Every row comes from one small tree of marks. The marks that hang from a mark follow it in brackets, in alphabetical order. Every link used is in the known rows. Which tree was each row made from?
Known rows:
mefip(povin): [ 3.84  3.47  3.11 -0.47  2.41  0.22 -0.03 -1.15  0.65 -2.41 -1.17  0.75
 -3.18  2.15 -2.11 -0.81 -1.58 -0.37]
povin(buli(dababuz(visid) fekag pezav sukup)): [ 1.88  1.52 -0.06 -0.92 -0.37  0.85 -0.02 -0.13 -2.01  0.31 -0.69  2.32
 -0.76  3.20  1.00  1.02  0.77  4.36]
toze(povin): [ 3.12  3.64  4.49 -0.60  1.61  0.31 -1.11 -0.02  0.58 -2.29 -2.10  0.56
 -2.53  1.85 -1.07 -0.90 -2.02 -1.52]
povin(buli(dababuz(visid) sukup)): [ 0.97  2.44  2.38 -1.24 -0.47  1.68 -0.18 -1.16 -0.60  0.69 -0.85  0.72
 -1.48  3.53  0.76  0.52 -0.78  3.11]
toze(povin(buli(dababuz fekag pezav sukup))): [ 1.16  1.16  0.69  0.05  1.20 -0.03 -0.70  1.47 -1.98 -0.92 -1.35  4.01
 -1.39  2.14  0.08 -0.77  1.34  2.17]
mefip(povin(buli)): [ 2.67  3.17  3.28 -0.82  1.39  0.19 -0.50 -0.97  0.36 -1.99 -1.24  1.67
 -2.82  3.20 -1.53 -1.41 -2.44  1.04]
dovif(pezav(buli)): [ 0.68  4.28  4.33 -1.62 -0.43 -0.23 -2.16  0.50  1.81 -0.67 -3.47  0.06
 -2.87  1.84 -0.38 -0.36 -3.27 -1.09]
buli(dababuz(visid) fekag pezav povin sukup): [ 2.94  1.29 -1.13 -1.18  0.22  0.49  0.28  0.26 -2.00 -1.09 -0.24  2.08
 -1.07  1.81  0.10  0.54  3.12  3.22]
pezav(buli(fekag povin sukup)): [-0.52  2.54  2.16 -0.22 -0.39 -0.59 -0.03  1.24 -1.26 -2.71 -2.20  1.78
 -0.99  1.77  0.00  0.00  1.26  1.06]
mefip(povin(buli(dababuz sukup))): [ 1.31  1.75  1.78 -0.22  1.91  0.99  0.30 -0.59 -0.53 -0.80 -0.51  2.47
 -2.63  2.71 -1.22 -0.91  0.24  1.90]
povin(buli(dababuz fekag pezav)): [ 2.59  1.35  0.44 -1.27  0.02  0.05 -0.55  0.13 -1.07 -0.71 -0.85  3.68
 -2.26  2.36  0.13 -0.38 -0.64  1.97]
toze(povin(buli(dababuz(visid) fekag)) rozumar): [ 2.02  3.29  3.95 -0.86  1.19 -0.10 -0.92  0.70 -0.38 -0.01 -0.76  2.46
 -0.75  1.98 -0.35 -0.94 -0.55  3.18]
toze(povin(buli(dababuz(visid) pezav)) rozumar): [ 3.93  3.21  3.45 -1.92  0.64 -0.45 -1.86  0.47  0.07 -0.44 -0.88  2.23
 -2.00  2.22 -0.40 -2.53 -0.65  3.14]
buli(dababuz(visid) fekag pezav): [ 4.43  2.08  0.39 -1.86  0.34  0.30 -0.39 -0.72 -0.61 -0.88 -0.64  1.21
 -1.90  2.15  0.09  1.05  0.16  2.46]
mefip(povin(buli(sukup))): [ 1.20  2.76  2.75  0.17  1.69  0.69  0.31 -0.52 -0.47 -1.47 -1.27  1.75
 -2.14  3.13 -1.27 -0.92 -0.95  1.75]
toze(povin(buli) rozumar): [ 2.05  4.23  5.99 -0.44  1.07  0.05 -1.62  0.62  0.44 -1.49 -1.79  2.18
 -1.93  2.02 -1.20 -2.65 -2.54  0.43]

Which tree is each row?
[ 0.89  2.34  2.71 -1.22  0.21 -0.32 -0.38  0.26  0.00 -1.62 -1.96  2.00
 -2.37  1.42  0.05  0.87 -0.32  0.69]
pezav(buli(dababuz fekag))
[ 1.18  0.91  0.04 -0.21  0.18  0.61 -0.17  0.57 -1.94 -0.38 -0.88  3.82
 -1.60  2.50  0.32  0.02  0.85  2.61]
povin(buli(dababuz fekag pezav sukup))
[ 2.60  2.47  1.42 -0.93 -0.26  0.01 -0.65  0.04 -1.07 -1.62 -1.54  2.76
 -1.73  3.13 -0.10 -0.37 -1.74  1.75]
povin(buli(fekag pezav))
[ 3.82  2.33  0.30 -1.16  0.22 -0.63 -0.33  0.43 -1.17 -2.94 -1.05  2.74
 -1.96  1.36 -0.99 -0.93  0.54  0.54]
buli(fekag pezav povin)
[ 4.29  1.81 -0.64 -2.05  0.02 -0.34 -0.13 -0.15 -1.28 -1.61 -0.09  1.93
 -1.67  1.75  0.10  0.12  1.59  2.62]
buli(dababuz(visid) fekag pezav povin)
[ 2.38  1.87 -0.12 -0.24  0.48 -0.10  0.37  0.86 -2.08 -2.49 -0.98  2.63
 -1.50  1.51 -0.50 -0.53  1.89  1.25]
buli(fekag pezav povin sukup)
[ 2.06  1.83  1.18 -0.43  2.14  0.05  0.39 -0.22 -0.64 -1.11 -0.49  3.48
 -2.37  2.45 -1.40 -0.48 -0.47  2.19]
mefip(povin(buli(dababuz fekag)))
[ 1.92  2.26  1.98 -1.47 -0.42  0.73  0.02 -0.95 -0.55  0.34 -0.45  1.49
 -1.08  3.27  0.79  1.19 -1.37  3.06]
povin(buli(dababuz(visid) fekag))
[ 2.99  2.42  0.97 -1.02  0.08  0.32 -0.22  0.40 -1.12 -2.52 -1.25  1.73
 -2.27  1.72 -0.83 -1.38  0.96  0.59]
buli(pezav povin sukup)
[ 1.74  1.28  0.87 -0.85 -0.04  1.05 -0.42 -0.04 -1.14 -0.38 -1.00  2.79
 -2.61  2.66  0.18 -0.76  0.11  2.12]
povin(buli(dababuz pezav sukup))
[ 2.08  3.02  2.75 -2.88 -1.05 -0.53 -0.94 -0.29  0.43 -1.74 -1.33  0.26
 -2.29  1.99  0.26 -0.37  0.16  1.85]
pezav(buli(dababuz(visid) povin))
[ 1.26  3.43  4.39 -0.58  0.92  0.87 -1.05  0.26 -0.34  0.25 -1.08  1.52
 -1.17  2.23 -0.30 -1.50 -0.03  3.04]
toze(povin(buli(dababuz(visid) sukup)) rozumar)
[ 3.02  1.62 -0.16 -0.73  0.50  1.08  0.40 -0.24 -1.25 -0.45 -0.87  1.20
 -1.24  2.15  0.49  1.46  1.64  3.15]
buli(dababuz(visid) fekag pezav sukup)
